Known rows, with every way that one mark hangs from another:
S{F{P{Y{H K W}}}}: [-0.13  0.03 -0.14  0.01  0.03 -0.11 -0.05 -0.13  0.11  0.07  0.02  0.04
  0.34  0.17 -0.13  0.10 -0.10  0.19  0.03  0.04  0.10 -0.15 -0.10  0.02
 -0.01]
M{G H}: [ 0.07  0.01 -0.07  0.06  0.12 -0.08  0.15 -0.16  0.29 -0.06 -0.04 -0.05
  0.07 -0.14  0.06 -0.16  0.10 -0.09 -0.29  0.09  0.14 -0.07 -0.10 -0.14
 -0.05]
Y{G H K P S W}: [-0.41  0.12 -0.17  0.21  0.14  0.44 -0.23 -0.08 -0.06 -0.20  0.23  0.00
  0.63  0.20  0.29  0.32  0.00  0.34  0.09 -0.17  0.53 -0.45  0.21 -0.23
  0.21]
F{P{Y{G H}}}: [-0.01  0.14  0.03 -0.26 -0.07  0.04  0.03 -0.09  0.03 -0.11  0.14 -0.10
  0.02 -0.04 -0.01  0.13 -0.22  0.15  0.19 -0.07  0.06 -0.14 -0.03  0.12
 -0.05]
F{P{Y}}: [ 0.01  0.13  0.02 -0.20 -0.05  0.02  0.04 -0.08 -0.05 -0.04  0.02 -0.01
 -0.09 -0.05 -0.08  0.01 -0.19  0.10  0.08 -0.06 -0.01  0.02 -0.11  0.11
 -0.07]
W{Y{H}}: [-0.10 -0.08  0.04 -0.04  0.01 -0.02  0.09 -0.06  0.14  0.10  0.19 -0.17
  0.11  0.01  0.06  0.04 -0.01  0.02  0.26  0.01  0.17  0.00 -0.02  0.04
  0.09]
W{Y{G}}: [ 0.01 -0.06  0.02  0.10 -0.05 -0.05  0.08 -0.06  0.06 -0.02  0.30 -0.14
  0.00 -0.11 -0.03  0.14  0.06  0.01  0.25 -0.11  0.16  0.06 -0.12  0.09
  0.12]
H{M{G}}: [-0.10 -0.09  0.06 -0.01  0.14  0.07  0.21  0.09  0.01 -0.04 -0.24  0.04
 -0.02 -0.18 -0.14  0.01  0.11  0.14 -0.11  0.07  0.18  0.05 -0.06 -0.10
 -0.01]
S{F{P}}: [ 0.03 -0.08 -0.11 -0.03  0.00 -0.25  0.00 -0.07  0.05  0.15 -0.10  0.13
  0.15  0.16 -0.23  0.08 -0.08  0.11 -0.04  0.05 -0.13  0.06 -0.06  0.13
  0.03]
P{Y{S{F} W}}: [-0.27  0.05 -0.14  0.05  0.19  0.06 -0.19 -0.18  0.12  0.04  0.01  0.07
  0.13  0.04  0.03 -0.03 -0.13  0.11 -0.04 -0.06  0.37 -0.19 -0.08 -0.19
 -0.07]
F{P{Y{H K{E}}}}: [-0.10  0.24  0.06 -0.20 -0.03  0.10  0.00 -0.06  0.01 -0.04  0.05 -0.05
  0.19  0.07  0.04  0.00 -0.15  0.19  0.19 -0.01  0.09 -0.09 -0.13  0.18
 -0.06]
P{Y{K}}: [-0.12  0.17 -0.01  0.04  0.02  0.09 -0.06 -0.04  0.08 -0.16  0.13 -0.09
  0.10 -0.06  0.07 -0.05 -0.01  0.04  0.02 -0.05  0.19 -0.08 -0.06 -0.07
 -0.08]
M{H}: [ 0.10  0.04  0.00  0.06  0.02 -0.05  0.03 -0.11  0.23  0.00  0.09 -0.01
  0.03 -0.02  0.10 -0.08  0.07 -0.05 -0.21  0.05  0.04 -0.08 -0.06 -0.10
  0.01]
F{P}: [ 0.05  0.06  0.00 -0.14 -0.11 -0.03  0.09 -0.02 -0.11  0.01 -0.04  0.04
 -0.02  0.07 -0.12  0.07 -0.11  0.10  0.06 -0.02 -0.11  0.06 -0.08  0.15
  0.02]
F{P{Y{G H K W}}}: [-0.11  0.21 -0.03 -0.06 -0.10  0.14  0.00 -0.11 -0.03 -0.18  0.22 -0.10
  0.23  0.04  0.00  0.19 -0.13  0.23  0.20 -0.09  0.21 -0.26 -0.12  0.03
  0.01]
S{F{P{Y{G K{E}}}}}: [-0.02  0.09 -0.07  0.01  0.02 -0.17 -0.08 -0.09  0.10  0.05  0.04  0.08
  0.24  0.07 -0.14  0.07 -0.07  0.19  0.06 -0.01  0.03 -0.01 -0.20  0.21
 -0.02]
F{P{Y{G H{M}}}}: [-0.05  0.10  0.08 -0.26 -0.05  0.08  0.09 -0.03  0.01 -0.11  0.08 -0.07
 -0.01 -0.08 -0.07  0.16 -0.18  0.24  0.17 -0.05  0.10 -0.11 -0.05  0.09
 -0.03]
W{F{P{Y{H K S}}}}: [-0.15  0.19 -0.08 -0.10  0.10 -0.04 -0.01  0.07 -0.01 -0.27  0.11  0.02
  0.15  0.23 -0.15 -0.10 -0.18  0.07  0.09 -0.10  0.09 -0.11 -0.02  0.10
 -0.09]
P{Y{H W}}: [-0.17  0.09 -0.01 -0.04  0.13  0.17 -0.09 -0.13  0.09 -0.04  0.15 -0.11
  0.11 -0.06  0.14  0.00 -0.13  0.10  0.13 -0.02  0.27 -0.30 -0.04 -0.16
 -0.07]
S{F{P{Y{K}}}}: [-0.05  0.02 -0.12 -0.01  0.00 -0.19 -0.04 -0.09  0.10  0.06 -0.02  0.07
  0.21  0.12 -0.18  0.05 -0.09  0.13 -0.03  0.02 -0.01  0.01 -0.10  0.08
 -0.03]
M{G}: [-0.03 -0.03 -0.06  0.00  0.10 -0.02  0.13 -0.04  0.05 -0.05 -0.13 -0.04
  0.05 -0.12 -0.04 -0.09  0.03 -0.04 -0.08  0.04  0.11  0.00 -0.04 -0.05
 -0.04]
Y{H P S W}: [-0.38  0.00 -0.13  0.01  0.28  0.40 -0.20 -0.09 -0.07  0.04  0.01  0.08
  0.38  0.18  0.27  0.13 -0.12  0.26  0.02 -0.08  0.39 -0.34  0.22 -0.24
  0.13]
F{P{Y{H S W}}}: [-0.22  0.16 -0.03 -0.22  0.01  0.17 -0.03 -0.14 -0.02 -0.02  0.01 -0.01
  0.11  0.11  0.04  0.06 -0.26  0.20  0.13 -0.06  0.24 -0.20 -0.07 -0.03
 -0.04]
W{F Y{G S}}: [-0.11  0.00 -0.08  0.13  0.12 -0.13  0.02  0.05  0.03 -0.21  0.32 -0.02
  0.03  0.10 -0.17 -0.01 -0.01 -0.03  0.22 -0.21  0.24  0.03 -0.08  0.11
  0.07]
N{E}: [-0.06 -0.04  0.00  0.04  0.13 -0.06 -0.04  0.01 -0.13 -0.07 -0.06  0.04
  0.00  0.02  0.06  0.18  0.01  0.09  0.07  0.03 -0.07 -0.01 -0.03  0.03
  0.09]

Rows:
[-0.34  0.17 -0.04  0.02  0.18  0.37 -0.24  0.00  0.02 -0.12  0.13  0.03
  0.59  0.18  0.35  0.18  0.00  0.32  0.15 -0.11  0.40 -0.26  0.18  0.04
  0.15] -> Y{G H K{E} P S}
[-0.17 -0.03 -0.15 -0.10  0.03 -0.11 -0.07 -0.09  0.07  0.13 -0.18  0.16
  0.19  0.26 -0.12  0.05 -0.14  0.11 -0.07  0.01  0.09  0.01  0.02  0.03
  0.03] -> Y{S{F{P}}}
[-0.35  0.10 -0.12  0.04  0.10  0.33 -0.20 -0.02  0.03 -0.22  0.17 -0.03
  0.55  0.18  0.29  0.25 -0.03  0.26  0.06 -0.14  0.40 -0.30  0.33 -0.12
  0.17] -> Y{G H K P S}
[-0.15  0.24  0.02 -0.10 -0.01  0.17 -0.02 -0.09 -0.05 -0.03  0.08 -0.03
  0.25  0.08  0.05  0.05 -0.13  0.25  0.20 -0.03  0.17 -0.18 -0.22  0.11
 -0.03] -> F{P{Y{H K{E} W}}}
[-0.11  0.12 -0.05  0.04  0.17  0.07 -0.10 -0.04  0.07 -0.27  0.34 -0.11
  0.10 -0.06  0.01  0.02 -0.12  0.09  0.19 -0.12  0.27 -0.37 -0.05 -0.08
 -0.08] -> P{Y{G H W{F}}}
[-0.30  0.15 -0.18  0.20  0.08  0.10 -0.22 -0.16  0.12 -0.15  0.19  0.02
  0.34  0.06  0.04  0.12 -0.03  0.17  0.01 -0.13  0.48 -0.27 -0.10 -0.18
 -0.01] -> P{Y{G K S{F} W}}
[-0.05  0.20  0.00 -0.11 -0.10  0.05  0.03 -0.06 -0.04 -0.12  0.06 -0.03
  0.06  0.02 -0.06  0.04 -0.12  0.13  0.07 -0.07  0.04 -0.01 -0.13  0.09
 -0.05] -> F{P{Y{K}}}
[-0.10  0.05 -0.07  0.02  0.11  0.01  0.03  0.03 -0.10 -0.11  0.14  0.02
  0.23  0.23 -0.12  0.03 -0.11  0.14  0.17 -0.02  0.06 -0.28 -0.06  0.03
  0.01] -> Y{H W{F{P}}}
[-0.08  0.19 -0.01  0.07 -0.03  0.09 -0.09 -0.06  0.09 -0.27  0.26 -0.12
  0.11 -0.12  0.07  0.07  0.00  0.07  0.09 -0.12  0.24 -0.14 -0.06 -0.05
 -0.05] -> P{Y{G K}}
[-0.19  0.22  0.07 -0.08  0.10  0.15 -0.11 -0.04  0.15 -0.06  0.10 -0.11
  0.26  0.00  0.20 -0.09 -0.04  0.12  0.16  0.02  0.25 -0.18 -0.08  0.03
 -0.10] -> P{Y{H K{E}}}
[-0.26  0.09  0.11 -0.01  0.13  0.18  0.11  0.12  0.10 -0.02 -0.16 -0.03
  0.43  0.04  0.07  0.00  0.16  0.26  0.07  0.13  0.30 -0.11 -0.10  0.02
  0.02] -> Y{H{M{G}} K{E}}
[-0.26  0.11  0.04 -0.06  0.12  0.17  0.06  0.00  0.17 -0.17 -0.01 -0.13
  0.21 -0.11  0.07 -0.02  0.01  0.16  0.02  0.05  0.35 -0.17  0.00 -0.15
 -0.08] -> P{Y{H{M{G}} K}}
[-0.18  0.17 -0.04 -0.20 -0.03  0.16 -0.05 -0.15 -0.01 -0.10  0.12 -0.04
  0.13  0.06  0.03  0.16 -0.25  0.22  0.18 -0.12  0.27 -0.26 -0.06 -0.01
 -0.02] -> F{P{Y{G H S W}}}
[-0.07 -0.04 -0.03 -0.04  0.15  0.20 -0.12 -0.01 -0.01 -0.12  0.22 -0.08
  0.22 -0.05  0.21  0.23 -0.07  0.18  0.12 -0.08  0.11 -0.24  0.28 -0.02
  0.12] -> Y{G H P}
[-0.04  0.26 -0.06  0.32  0.04  0.05 -0.05  0.08 -0.20 -0.28  0.30  0.09
  0.37  0.17 -0.16  0.11  0.10  0.24  0.22 -0.16  0.14 -0.20 -0.36  0.23
  0.07] -> Y{G K{E} W{F{P}}}
[-0.07  0.03 -0.11 -0.05 -0.01 -0.17 -0.05 -0.11  0.16  0.00  0.08  0.00
  0.29  0.12 -0.13  0.13 -0.11  0.16  0.06  0.01  0.05 -0.12 -0.03  0.09
 -0.01] -> S{F{P{Y{G H K}}}}
[-0.24  0.03  0.07  0.02 -0.01  0.16  0.08  0.12  0.07 -0.09 -0.03 -0.06
  0.36  0.11  0.04  0.13  0.11  0.22  0.04  0.09  0.22 -0.15  0.08 -0.10
  0.06] -> Y{H{M} K}
[-0.20 -0.12 -0.09  0.06  0.06 -0.13 -0.02 -0.11  0.17  0.19  0.05  0.01
  0.15  0.12 -0.06  0.02 -0.01  0.03  0.09 -0.04  0.25  0.11 -0.05  0.00
  0.10] -> W{Y{S{F}}}
[-0.28  0.21 -0.05 -0.02  0.04  0.16 -0.12 -0.07  0.11 -0.15  0.05 -0.03
  0.15  0.04  0.13 -0.06 -0.07  0.06 -0.02 -0.09  0.35 -0.10  0.00 -0.14
 -0.08] -> P{Y{K S}}
[ 0.02  0.00 -0.01 -0.03  0.02 -0.19  0.15  0.05  0.01 -0.19  0.39 -0.11
  0.09  0.12 -0.23  0.09 -0.09  0.06  0.38 -0.13  0.04 -0.03 -0.10  0.27
  0.09] -> W{F{P} Y{G H}}
[-0.04 -0.02 -0.14  0.00  0.07 -0.16 -0.05 -0.14  0.05  0.13 -0.01  0.10
  0.13  0.07 -0.18  0.06 -0.13  0.15 -0.01  0.01  0.02 -0.06 -0.16  0.05
 -0.03] -> S{F{P{Y{W}}}}
[-0.24  0.12  0.07 -0.06  0.07  0.18  0.01  0.03  0.14 -0.14  0.06 -0.11
  0.19 -0.05  0.09  0.02 -0.01  0.17  0.06  0.03  0.30 -0.17  0.03 -0.13
 -0.06] -> P{Y{H{M} K}}
[-0.20  0.11 -0.15  0.08  0.13  0.06 -0.04  0.01 -0.17 -0.12  0.02  0.17
  0.14  0.28 -0.16 -0.01 -0.12  0.12  0.02 -0.14  0.19 -0.15 -0.12 -0.02
  0.01] -> Y{S W{F{P}}}
[-0.11  0.03 -0.07 -0.02  0.08 -0.14  0.11  0.04 -0.06 -0.09  0.16  0.05
  0.01  0.21 -0.26 -0.07 -0.11  0.03  0.20 -0.16  0.11  0.14 -0.14  0.20
  0.06] -> W{F{P} Y{S}}
[-0.12  0.00 -0.08  0.25  0.20  0.00 -0.01  0.11  0.00 -0.28  0.49 -0.11
  0.34  0.09 -0.03  0.09  0.08  0.10  0.28 -0.18  0.20 -0.09  0.07  0.11
  0.16] -> W{F Y{G H K P}}
[-0.17  0.06 -0.11 -0.05  0.11 -0.02 -0.18 -0.14  0.20 -0.08  0.09  0.00
  0.08 -0.03  0.02  0.04 -0.15  0.07  0.00 -0.11  0.29 -0.13  0.02 -0.08
 -0.07] -> P{Y{G S{F}}}
[-0.32  0.13 -0.19  0.33  0.12  0.40 -0.23 -0.06 -0.17 -0.23  0.21  0.10
  0.47  0.12  0.19  0.28  0.07  0.30 -0.01 -0.23  0.47 -0.29  0.08 -0.20
  0.20] -> Y{G K P S W}
[-0.03  0.16 -0.07 -0.09  0.10 -0.09 -0.02  0.06 -0.07 -0.29  0.15  0.06
 -0.05  0.09 -0.22 -0.05 -0.19  0.05  0.09 -0.18  0.03 -0.05 -0.07  0.15
 -0.08] -> W{F{P{Y{G S}}}}
[-0.25 -0.08 -0.26  0.25  0.26  0.17 -0.27 -0.13 -0.05  0.01  0.11  0.19
  0.36  0.10  0.07  0.27 -0.03  0.28 -0.07 -0.16  0.35 -0.24  0.10 -0.16
  0.17] -> Y{G P S{F} W}
